Each row was made from one small tree. The marks that hang from a mark follow it in brackets, in alphabetical order. Every link used is in the known rows. Write each row's tree.
Known rows:
naro{zifid{gosili kuva{sepan{totaguf}} vovad}}: 7.4, 0.8, -6.7, 2.0, -7.0, -18.4, -8.7, 16.3, -3.1, 8.5, 2.3, 9.6, -10.1, -10.1, 11.1, -1.8, -22.1, -8.7, -2.8, -12.8, -5.7
zifid{kuva naro vovad}: 7.1, -0.4, -19.4, 7.2, -8.6, -8.5, -0.7, 3.1, 13.1, 1.5, 3.5, 0.2, -1.1, -2.3, 15.9, -3.8, -30.2, -7.2, -4.7, 5.4, 6.3
zifid{gosili naro vovad}: -0.8, 5.1, -2.5, 20.9, -8.8, -6.3, 2.9, -4.4, 9.1, -0.3, 8.6, 13.8, 4.3, 6.5, 20.6, 2.0, -25.5, -7.8, -1.1, 2.8, 13.7
naro{zifid{gosili vovad}}: 11.9, 3.0, 5.8, 13.4, -8.9, -6.9, 0.7, 16.3, 1.5, 4.8, 1.8, 3.3, 2.8, 4.6, 17.7, 5.3, -4.3, -7.1, -4.7, 3.8, 9.2
naro{zifid{vovad}}: 16.7, 3.7, 6.4, 4.6, -4.7, -5.1, -1.8, 24.1, 6.4, 6.5, -5.8, -7.5, 3.2, 3.7, 15.2, 6.3, 10.5, -2.9, -5.7, 11.0, 8.1
sepan{gosili kuva{zifid{vovad}} totaguf}: 0.9, 4.0, -2.9, -10.7, 0.9, 15.2, 0.8, -5.4, -5.0, -16.4, -5.9, -5.0, 7.3, 8.0, -29.8, 4.5, 20.0, 12.2, 1.0, 14.4, -3.4
naro{zifid{gosili}}: 2.2, -3.2, 16.2, 7.3, -2.8, -3.1, 2.2, 14.9, -0.3, 7.3, -3.4, -3.6, -1.3, 2.6, 11.6, 6.5, 23.3, -2.0, -3.4, 2.2, 7.0
naro{zifid{gosili kuva{sepan} vovad}}: 13.8, -3.7, -2.0, 8.4, -7.2, -12.7, -5.9, 14.1, -4.5, 15.9, 3.6, 4.8, -5.3, -10.3, 21.1, -1.5, -35.1, -9.2, -6.8, -12.9, -1.3
zifid{kuva{sepan{gosili totaguf}} naro vovad}: 2.3, 1.8, -14.6, 0.4, 1.4, -3.0, -3.3, 7.0, -1.7, -4.4, 5.2, 4.8, 0.4, -11.9, 1.7, -3.7, -20.2, -0.6, 4.9, -6.8, -2.7
naro{zifid{kuva{sepan{totaguf}} vovad}}: 12.2, 2.8, -6.1, -9.1, -3.5, -16.5, -11.1, 26.3, 1.8, 9.6, -3.3, 0.3, -8.9, -9.9, 7.4, -0.8, -8.5, -5.6, -3.9, -5.5, -8.4
vovad{zifid{gosili kuva{sepan{totaguf}} naro}}: -15.6, 4.5, 1.6, -11.5, 5.3, -19.8, 0.3, -2.8, -1.1, 4.8, 16.5, 0.1, -16.7, -7.1, 10.1, -7.8, -20.2, -16.1, 6.0, -12.4, 0.0
totaguf{sepan{gosili kuva{zifid}}}: -4.9, -9.3, 0.2, -11.3, 7.0, 22.7, 8.2, -18.3, -1.0, -5.5, -11.8, -13.2, 17.7, 13.9, -21.1, 2.6, 55.2, 21.6, -5.0, 8.7, -0.1
sepan{gosili kuva{zifid{naro vovad}} totaguf}: -3.7, 4.0, -10.5, 0.6, -2.3, 11.3, 2.9, -11.4, -4.9, -20.9, -3.6, 6.1, 8.3, 12.3, -18.7, -1.5, 1.8, 12.0, 2.3, 16.3, 1.1
vovad{zifid{gosili kuva{sepan}}}: -3.9, -0.3, 14.0, -16.0, 8.8, -10.2, 1.9, -0.5, -0.8, 16.3, 14.5, -15.6, -14.5, -12.3, 8.2, -3.1, -13.1, -16.8, -0.1, -15.4, 0.7
naro{zifid{gosili kuva vovad}}: 15.5, -1.9, -11.1, 7.2, -11.5, -10.5, -1.7, 15.1, 1.1, 6.6, 2.7, 0.9, -5.1, -3.5, 18.0, -1.1, -25.8, -9.0, -7.5, 2.1, 5.8
kuva{sepan zifid{gosili vovad}}: 3.2, 1.0, 10.7, 16.3, -3.0, -0.5, -3.6, -11.2, 4.2, 14.3, 1.3, 11.5, -2.0, 1.1, 8.3, 2.5, -18.6, -8.5, 1.9, -13.1, -6.3
zifid{kuva{sepan} naro vovad}: 5.9, -1.8, -9.5, 7.4, -4.5, -10.6, -6.3, 1.2, 7.5, 10.6, 4.4, 4.5, -2.8, -9.6, 20.6, -4.6, -39.2, -8.3, -4.9, -8.2, 0.0
kuva{sepan{totaguf} zifid{gosili naro vovad}}: -7.6, 5.8, -1.5, 21.5, -7.0, -10.1, -5.3, -12.7, 5.7, 2.6, 0.6, 28.4, -4.8, 6.8, 11.4, -2.3, -22.6, -7.8, 7.9, -11.0, -6.1

Which tree is each row?
-10.7, -0.8, 11.0, 4.7, 6.2, 6.8, 1.8, -7.4, -1.3, -3.0, -9.5, 6.7, -0.8, -0.2, -7.8, -0.5, 28.1, 6.5, 12.1, -4.6, -5.7  kuva{sepan{gosili totaguf} zifid{naro}}
-4.3, -7.1, 17.4, 12.9, 5.9, 13.9, 5.1, -9.9, -2.0, 4.7, -7.6, 1.7, 5.1, -1.2, 0.6, 0.0, 16.4, 5.4, 7.1, -5.3, -1.4  kuva{sepan{gosili} zifid{naro}}
-9.2, -2.0, 7.1, -17.1, 7.4, 19.4, 2.9, -7.8, -7.1, -14.6, -11.0, -12.4, 2.4, 6.3, -38.0, 5.4, 47.4, 15.7, 1.9, 11.9, -6.3  sepan{gosili kuva{zifid} totaguf}
-6.5, 3.4, 3.3, -19.1, 13.0, -5.7, 4.4, 5.6, -5.6, -2.3, 10.2, -14.9, -9.0, -12.0, -2.2, -6.6, 4.0, -6.3, 8.9, -6.2, 1.9  vovad{zifid{kuva{sepan{gosili totaguf}} naro}}
-15.3, -2.2, -0.3, -7.1, 4.1, 15.0, 4.6, -13.1, -7.0, -19.3, -9.5, -0.4, 4.5, 10.4, -25.3, -0.1, 28.8, 15.4, 3.2, 13.5, -2.2  sepan{gosili kuva{zifid{naro}} totaguf}
3.5, -0.5, -20.6, 15.5, -12.0, -10.4, 0.6, -5.4, 8.0, 0.4, 10.0, 9.9, -1.5, -2.1, 21.3, -4.6, -44.9, -9.1, -3.4, -1.0, 8.9  zifid{gosili kuva naro vovad}
-0.2, 2.7, -4.6, 28.6, -11.0, -2.5, 2.8, -15.3, 9.8, 1.0, 1.9, 18.9, 1.4, 10.5, 16.4, -1.9, -24.6, -7.7, 3.2, 3.4, 6.7  kuva{zifid{gosili naro vovad}}
0.5, -4.8, -17.4, 7.9, -3.3, 15.1, 7.9, -20.4, -0.8, -11.1, -4.8, 5.8, 24.1, 19.6, -2.6, -2.8, 7.5, 17.2, -4.7, 12.4, 6.6  totaguf{sepan{gosili kuva{zifid{naro vovad}}}}
-11.3, 0.0, 9.0, -23.0, 10.6, 15.3, 2.4, 2.9, -7.3, -15.9, -5.0, -17.8, 5.8, 1.6, -33.3, 8.3, 48.2, 16.8, -1.7, 10.6, 0.0  sepan{gosili kuva totaguf}
-1.8, -2.1, 9.6, -13.0, 11.6, -0.1, 6.4, 2.6, -7.5, 4.6, 12.3, -20.4, -3.2, -13.8, 7.1, -6.1, -6.9, -7.5, 4.6, -5.5, 6.6  vovad{zifid{kuva{sepan{gosili}} naro}}
-7.6, 5.8, -6.1, -3.5, -5.7, 1.3, -3.5, -13.8, 1.0, -9.4, -0.3, 10.2, -2.5, 11.6, -19.3, 3.1, -4.6, 2.1, -2.9, 6.7, -4.5  sepan{kuva{zifid{gosili vovad}} totaguf}
4.4, 4.1, -7.8, -11.4, 1.6, -12.4, -10.9, 11.1, 9.6, 7.1, 1.9, -0.7, -9.3, -11.6, -1.2, -0.1, -12.2, -7.5, -0.9, -9.8, -9.9  zifid{kuva{sepan{totaguf}} vovad}
-6.4, 0.4, 20.1, -11.7, 14.8, 8.7, -0.5, 9.6, -1.7, 0.2, -3.8, -9.7, 0.5, -9.4, -15.8, 8.9, 47.1, 6.2, 6.9, -8.4, -4.0  kuva{sepan{gosili totaguf}}
5.1, 1.2, 6.3, 18.5, -4.3, -2.3, -3.7, -8.6, 7.4, 11.2, -4.2, 12.5, 0.4, 4.1, 16.3, -1.4, -20.1, -4.9, 1.9, -4.3, -1.6  kuva{sepan zifid{naro vovad}}
15.5, 0.8, -5.1, -6.9, 0.6, -4.9, -6.0, 25.8, -8.2, 1.2, -2.1, -5.8, -2.7, -13.5, -0.2, -0.4, 1.0, -0.6, 1.1, -4.6, -4.8  naro{zifid{kuva{sepan{gosili totaguf}} vovad}}
-6.3, -8.3, 2.3, -15.0, 9.7, 19.5, 7.6, -6.2, -1.4, -7.4, -4.0, -18.6, 19.8, 11.2, -17.3, 6.5, 54.4, 21.6, -8.7, 7.0, 4.2  totaguf{sepan{gosili kuva}}
1.3, -2.4, -9.6, 16.2, -8.2, -11.9, -4.3, -5.6, 2.0, 9.7, 10.7, 15.2, -3.5, -8.5, 23.1, -4.5, -55.6, -10.8, -2.7, -15.4, 2.0  zifid{gosili kuva{sepan} naro vovad}
-5.4, -1.9, 18.0, -5.6, 11.7, 12.2, -0.8, -1.4, -0.2, 1.3, -10.3, -5.0, -0.6, -3.8, -20.6, 5.6, 45.2, 7.0, 10.7, -7.2, -10.5  kuva{sepan{gosili totaguf} zifid}
-2.2, 2.7, -2.4, -11.7, 3.6, -10.2, 6.6, 2.6, 7.5, 4.0, 8.4, -17.8, -9.5, -1.4, 12.8, -6.2, -7.9, -13.0, -0.1, 6.6, 10.0  vovad{zifid{kuva naro}}
3.4, -2.1, -3.8, 7.4, -3.8, 16.7, 5.5, -15.0, -7.3, -13.7, -2.2, -0.1, 12.9, 11.5, -9.7, -0.9, -8.6, 10.2, -2.4, 15.9, 6.2  sepan{gosili kuva{zifid{naro vovad}}}
22.7, -4.9, 1.7, -1.6, 0.3, 1.9, -1.7, 22.6, -10.8, 8.8, 0.7, -11.9, 2.9, -14.5, 8.3, -0.2, -10.8, 0.0, -4.1, -4.3, -1.5  naro{zifid{kuva{sepan{gosili}} vovad}}
-13.0, -0.6, 6.4, -18.5, 4.3, 6.9, -3.3, -9.5, 4.0, -7.1, -12.6, -5.6, -5.2, 9.9, -28.7, 4.0, 36.1, 10.2, -1.9, 11.5, -9.1  sepan{kuva{zifid} totaguf}
-22.1, 0.3, -3.3, 1.1, -3.8, 1.1, 1.1, -22.2, -2.3, -11.9, -5.5, 14.8, -4.6, 15.0, -13.1, -1.6, 2.8, 7.7, -0.5, 6.7, -2.1  sepan{kuva{zifid{gosili naro}} totaguf}
